(in the rows, 128 means zero)
Known rows, with every way that one mark hangs from another:
C(H(G(P)) X(S)): [103 104  76 166 173 129 161  98  56 108 100 112 118 129 104 186 183  73
 175 133 153 108 104 115 141  87  99 142 126 128  77 144 169 174  92 140
 140  88 139 216 118 139 158  64 194 201 147 137  97 172 133 139 170 117
 130]
C(H X): [ 97 112 115 167 138  95 165 113  89 140 121 135 131 138 113 177 130  99
 174 141 139 132  97 123 154  96 114 149 159 120  76 143 173 136 130 152
 114  45 149 208 130 130 139  81 184 180 152 141 116 136 109 149 178 127
 115]
G(H(C) P(S)): [112 132  88 120 110 151 131 115 138 163  97 119 156 150  85 149 139 132
 131  87 101 102 156 124 136 103 151 173 182 106 109 154 170 191 127 131
 177  69 146 160 137 145 168  78 160 170 148 162 120 166 129 101 119 100
 125]
H(C G(P(S T))): [130  99  74 119  89 151 131  75 120 162 102  93 175 141  92 160 156 132
 176  83 118 101 134 151 109  71 142  98 159 130  99 146 175 229 110 116
 157 100 148 156 161 154 172 105 173 181 152 173 128 184 142 127 127 121
 101]
P(T): [114  93  91 141  93 104 161 117 119 165 140 124 173 165 106 161 108 129
 175 116 130 121 107 135 141 106 132 103 185 120 108 138 180 173 152 117
 127  68 129 171 183 130 159 114 173 171 164 156 112 134 108 166 154 127
 107]
C(H): [106 130 117 162 135 109 170 116 110 165 123 127 144 153 105 169 131 109
 165 145 141 127 101 120 152 116 125 153 161 111 104 148 172 145 136 143
 138  53 146 196 159 128 147 100 170 173 149 151 107 138 105 164 166 115
 116]
C(X(S)): [ 95  92  76 163 130 109 168 120  91 133 118 135 135 157 115 182 137 107
 145 129 143 119 115 107 147 111 124 125 162 108  88 135 162 161 119 132
 133  71 129 204 128 124 157  52 184 173 165 127 113 117 119 160 165 122
 130]
Z(C(H)): [118 130 116 152 139 119 140 106  91 170 119 125 149 130  91 174 105 105
 161 128 116 116  91 116 163 115 130 145 165 121 115 155 175 138 127 133
 155  41 139 185 175 131 139  89 158 167 141 142 112 120 122 152 161 119
 127]
X(S(P)): [110 122  82 125 153 102 159 115 113 158  94 123 148 161 116 173 181 105
 142 155 143 106 126  94 146 131 124 116 162 102 151 138 178 178 127 122
 151  72 140 183 167 118 157  96 172 163 155 139  96 128 114 175 148 125
 149]
S(P(G(H(C)) T)): [112 114  93  90 101 107 138 117 136 157 117 124 173 153  88 143 155 139
 125  91  90 125 133 140 154 126 136  80 183 135 132 154 208 164 180 146
 170  52 122 145 178 139 172 116 151 160 137 179 120 135 113 120 120 136
 120]
H(C G(P)): [129 106  80 139 124 176 138  83  95 156 106  95 157 124  80 161 173 125
 177 100 137 112 117 139 122  79 132 146 144 129 109 166 190 195 120 143
 159  77 164 182 149 130 193  72 162 184 139 178 108 146 126 131 127 131
 112]
H(C(X(S))): [112 102  70 163 122 139 158 101  97 143 107 115 140 148 101 175 151 118
 127 117 128 121 118 114 137  98 124 105 157 118  98 148 165 164 117 144
 157  71 136 199 125 126 165  43 182 174 158 138 125 124 129 142 143 127
 116]
P(G): [102  98 111 140 104 104 154 121 128 159 126 142 158 149  94 161 114 134
 137 121 130 151 114 133 155 136 129 113 166 114  88 148 184 135 146 148
 137  57 129 169 150 147 175  84 154 160 152 148 119  89 102 173 159 113
 126]
G(P(S T)): [118 110  90 117  90 104 137 107 132 161 109 130 171 161 104 158 121 124
 181  99 127 109 138 135 125 102 139 117 171 110  98 129 175 206 119 101
 138  95 130 151 164 162 162 121 178 166 169 147 108 162 125 145 150 108
 124]
X(S(P(G T))): [114 101  84 104 113  80 157 111 123 151 105 135 165 168 107 159 160 113
 139 127 131 130 124 115 151 147 118  42 162 118 127 132 189 172 148 119
 153  91 105 158 183 151 164 109 165 157 155 143 106 118 119 179 155 124
 143]
H(C(X) G): [108  87  85 160 116 154 148  85  88 143 121  99 149 123  98 178 155 130
 158 104 121 128 103 138 132  64 132 124 157 139  82 157 181 168 128 157
 130  54 169 203 127 117 163  52 181 186 146 170 138 134 123 132 144 145
 100]
Z(C(H(G) X(S))): [108 102  82 164 164 130 150  93  55 126 107 109 129 115 107 195 144  84
 149 137 118  98  84 102 153  87 123 115 146 128  82 148 153 157  98 136
 156  64 137 210 136 124 132  42 179 185 142 129 121 149 143 145 173 126
 132]
Z(C(H X(S))): [106 111  89 165 153 113 145 108  67 135 110 130 128 131 100 187 121  89
 144 131 118 105  89 102 164 112 118 115 151 116  92 147 157 143 103 132
 158  58 126 203 141 135 133  50 176 170 146 117 116 128 129 150 169 116
 138]
T(P(G S)): [110 123 125  94  97  82 144 109 163 154  95 124 145 162 107 171 142 142
 116  91 116 145 141 133 164 130 127 130 166 108  94 140 179 162 128 129
 126  78 121 167 158 165 154 112 148 146 148 138 120  88 104 164 178  94
 140]
X(S(P(G(H) T))): [ 99 100  81  90 123  79 159 135 129 138 116 140 161 176 107 149 160 113
 115 120 109 113 135 114 164 152 124  73 187 114 125 136 181 166 170 119
 166  77 102 155 173 142 158 109 163 162 151 153 103 136 114 149 146 116
 148]
P(G S T): [106  92 104 112  67  81 150 111 154 166 118 143 171 159 106 155  97 137
 135  97 105 143 129 142 145 130 146  69 184 110  75 128 167 167 135 119
 144  84 113 141 157 171 146 115 160 157 166 145 137 131 116 171 159 107
 116]
S(P(G(H))): [ 92 122 109 101 132  85 151 133 137 145 114 145 154 153 101 154 152 119
 124 129 106 126 132 119 166 146 136 142 183 115 116 150 196 141 165 153
 148  43 137 169 162 127 165  96 149 160 140 162 111 113  98 149 151 123
 143]
P(G T): [107  87 103 130  82  98 154 116 128 154 137 139 173 157  97 151 102 132
 152  98 124 147 108 150 150 128 130  76 176 123  86 143 187 152 157 133
 134  67 114 156 175 158 168 112 158 163 155 156 117 110 106 167 161 116
 112]
C(H X(S)): [ 95 114  91 175 149  98 175 112  85 132 110 130 125 153 117 183 144  88
 146 152 141 124  99 103 153 115 108 130 149 113  90 135 156 144 113 141
 140  64 125 210 127 134 138  65 190 183 156 123 110 144 116 156 175 114
 125]
Z(C(H X)): [108 113 112 162 140 114 135 106  70 145 118 130 136 116  96 183 105  97
 169 128 111 114  87 121 160  96 125 138 159 124  87 152 178 132 123 145
 135  41 143 197 150 129 135  73 169 176 145 129 122 117 118 139 176 128
 128]

Rows:
[ 81 106  87 112 149  76 156 134 110 117 103 146 133 150 112 170 168 102
 101 126 111 123 136  97 170 141 118 111 172 111  94 138 179 138 148 151
 153  59 116 185 125 134 151  65 173 164 145 132 112 122 109 137 158 120
 156] => C(X(S(P(G(H)))))
[103 107  98 165 153 124 150  92  66 119 110 118 127 117 102 181 170  83
 199 127 146 118  98 134 136  72 113 161 134 134  69 149 185 170 109 153
 119  71 158 215 123 140 160  79 188 201 138 155 101 168 119 127 173 125
 120] => C(H(G(P)) X)
[106 124 104 100 121 118 138 119 139 159 106 127 156 140  85 152 164 133
 112 106  99 130 134 126 160 133 140 121 174 129 128 159 199 150 166 167
 173  38 139 160 156 127 172  88 144 157 131 173 123 112 111 123 124 131
 129] => S(P(G(H(C))))
[111  95  83 122 100 121 141  93 119 148 107 111 170 148 109 163 146 113
 184 103 124 105 131 135 118  86 137 113 163 118  89 135 176 220 109 102
 130 102 142 156 161 157 162 117 173 180 161 163 113 185 135 150 153 117
 117] => H(G(P(S T)))
[122 123 100 150 162 147 123  95  70 146 105 104 146 103  82 176 141  88
 190 122 125  94  92 128 150  88 121 156 141 136 103 164 185 169 106 136
 153  62 151 187 168 139 162  83 161 185 130 152 101 158 132 138 162 124
 134] => Z(C(H(G(P))))
[104 105  97 104  68 112 144 114 167 166 119 124 176 162  93 140 106 153
  96  68  77 130 145 147 152 121 152  78 199 121  89 141 171 163 156 131
 179  66 115 134 151 160 158  99 154 158 153 165 150 145 126 118 124 104
 105] => P(G(H(C)) S T)
[110  97  74 157 137 126 135 112  71 133 117 133 139 134  99 186 114 102
 137 116 111 101 102  99 156 112 136 115 163 112  98 147 163 155 112 126
 151  65 127 196 146 130 148  44 173 166 154 116 118 101 131 155 162 129
 142] => Z(C(X(S)))
[128 115  83 131 115 163 130  80 119 164  85  99 161 128  91 167 166 132
 162  95 121 113 139 134 116  79 141 137 148 123 101 157 172 213  98 135
 163  87 161 168 135 150 172  72 164 176 146 165 129 170 142 130 127 113
 114] => H(C G(P(S)))
[ 90  97  79 140 118 123 155 120 111 125 118 129 138 146  90 162 138 127
  80  91  98 131 130 119 161 124 131 101 170 119  77 154 164 137 146 157
 176  58 111 186 108 137 172  30 165 174 143 148 135 119 119 120 136 114
 121] => P(G(H(C(X(S)))))
[120  94  79 150 128 167 128  81  73 136 108 103 145 114  87 172 177 119
 179  94 135 115 110 141 121  57 126 138 140 140  88 158 195 190 114 157
 133  72 164 200 124 129 184  58 178 194 140 167 118 145 125 119 139 145
 110] => H(C(X) G(P))
[ 91 100 101 137 104 123 143 123 120 137 131 137 148 134  87 157 123 137
 107  85  95 146 124 142 160 111 136 125 179 130  71 156 187 121 160 172
 156  39 131 183 116 136 169  50 160 172 139 162 137 106 112 116 139 120
 108] => P(G(H(C(X))))
[ 95 103 102  87 112  78 152 132 134 146 124 142 169 163 104 148 140 127
 138 113 101 123 127 135 165 136 139  97 192 120 114 142 200 156 182 135
 142  57 119 151 187 138 160 128 160 160 143 166 109 128 104 141 149 127
 134] => S(P(G(H) T))
[118  84  78 136 113 133 142 103  90 143 125 108 171 143  97 161 147 111
 208 108 143 102 108 149 125  82 128 127 161 131  97 145 188 202 134 116
 129  91 141 178 177 144 182 112 177 190 151 166  95 162 121 151 149 131
 113] => H(G(P(T)))
[113 107 105  98  97  76 149 111 129 162 114 141 171 151 104 154 147 124
 159 119 121 137 116 138 151 131 126  65 168 125 122 137 206 166 159 134
 129  72 128 150 190 146 162 130 160 157 151 162 114 108 107 172 155 137
 132] => S(P(G T))
[ 97 125  93 121 123 116 143 136 135 151 107 141 154 150 101 160 127 121
 146 111 115 100 155 117 147 116 146 192 185  94  94 139 165 180 125 123
 155  67 143 169 136 144 161  91 166 172 156 151 104 167 117 123 140  95
 135] => G(H P(S))
[ 92  97 107 101  76  82 157 136 160 151 126 145 171 167 105 147  92 140
 111  90  86 128 141 132 160 134 150  97 204 109  76 131 161 153 159 122
 157  70 107 142 153 162 144 111 158 158 156 152 137 143 116 142 152  94
 117] => P(G(H) S T)
[109 109  90 117 137  90 153 114 123 150  92 139 147 157 107 168 172 110
 121 143 137 131 128  98 157 154 123  86 154 107 130 139 183 160 131 137
 158  76 119 168 157 139 169  84 158 153 148 140 107 102 115 177 155 121
 152] => X(S(P(G)))
[112 129 115  82  97 111 136 115 172 157 100 109 151 164  87 155 148 158
  78  68  85 137 158 137 168 119 139 143 182 117 105 152 179 165 143 144
 164  65 122 162 146 155 158  93 137 153 143 159 133 112 109 119 148  95
 129] => T(P(G(H(C)) S))
[117 122  82 133 124 155 139 120 114 153 114 116 158 145  77 149 145 129
 151  94 118 104 140 132 145 102 140 180 173 117 117 164 188 171 148 145
 170  55 145 178 148 128 193  73 157 179 143 172 100 143 115 108 117 114
 118] => G(H(C) P)
[114 109  97 159 161 140 115  89  43 122 106 111 134  92  89 189 144  81
 198 110 122  98  86 132 145  75 122 156 131 135  75 157 190 161 105 145
 134  60 156 206 149 139 157  63 174 192 130 142 106 151 135 123 173 132
 132] => Z(C(H(G(P)) X))
[103 104  81 124 114 116 151 135 106 134 133 130 172 158  92 148 122 114
 177  97 120  98 129 140 146 108 139 153 188 110 103 144 188 180 158 116
 145  71 122 170 179 138 180 108 170 182 151 165  89 155 106 124 141 115
 122] => G(H P(T))
[105 111  86 107  99 104 146 129 133 148 118 134 173 165 103 148 120 123
 162  97 106  94 147 133 139 109 146 153 198 104  94 133 169 194 139 101
 146  84 121 154 159 156 158 119 172 172 158 161 104 178 121 121 143 103
 125] => G(H P(S T))
[ 97 102 105 170 143 111 170 100  80 130 119 115 131 129 117 188 147  95
 182 134 137 129  88 125 148  78 116 140 153 138  66 144 170 149 119 157
 117  53 159 214 132 124 135  78 187 195 146 153 121 152 116 145 178 132
 109] => C(H(G) X)
[ 96  85  93 124  78 112 145 118 115 127 141 136 164 148  85 150 110 138
 120  69  86 141 121 151 156 101 136  76 190 142  65 152 189 138 174 153
 151  50 111 168 141 148 166  77 167 176 145 164 138 121 113 109 138 129
 101] => P(G(H(C(X))) T)
[ 94  87 100 114  91  95 164 142 136 144 148 142 173 163  96 145 100 132
 130  97 100 131 121 144 163 133 140 109 198 117  78 143 182 138 176 135
 149  55 108 159 168 146 165 110 158 168 152 162 119 124 104 142 151 111
 113] => P(G(H) T)
[109 113  77 124 153 106 127 103  72 140  92 131 139 126 110 191 159  93
 149 137 114  90 109  94 153 111 127 109 156 117 130 145 181 169 114 127
 142  67 134 193 154 118 144  66 173 161 149 120 112 108 131 153 162 141
 163] => Z(C(X(S(P))))
[113 120  99 160 156 133 155  99  84 144 110 107 140 130  96 173 168  95
 195 135 152 116 104 130 136  88 112 165 143 126  96 151 182 176 116 144
 141  72 154 198 150 137 167  93 172 193 136 163  93 171 119 145 162 117
 118] => C(H(G(P)))
[ 84 110 109 118 103  88 158 141 164 151 120 143 156 153 103 154 108 140
  96 104  96 133 146 120 166 140 151 143 194 100  69 139 159 145 148 138
 159  57 126 156 124 151 145  82 151 161 151 150 135 129 114 143 152  87
 125] => P(G(H) S)
[111 126 105 145 145 128 149  95 112 153  94 111 142 130 107 176 165  98
 175 134 132 111 121 123 128  92 125 158 147 114  86 142 164 190  96 131
 147  80 156 176 137 151 148 101 171 184 145 153 110 190 132 145 163 103
 124] => C(H(G(P(S))))
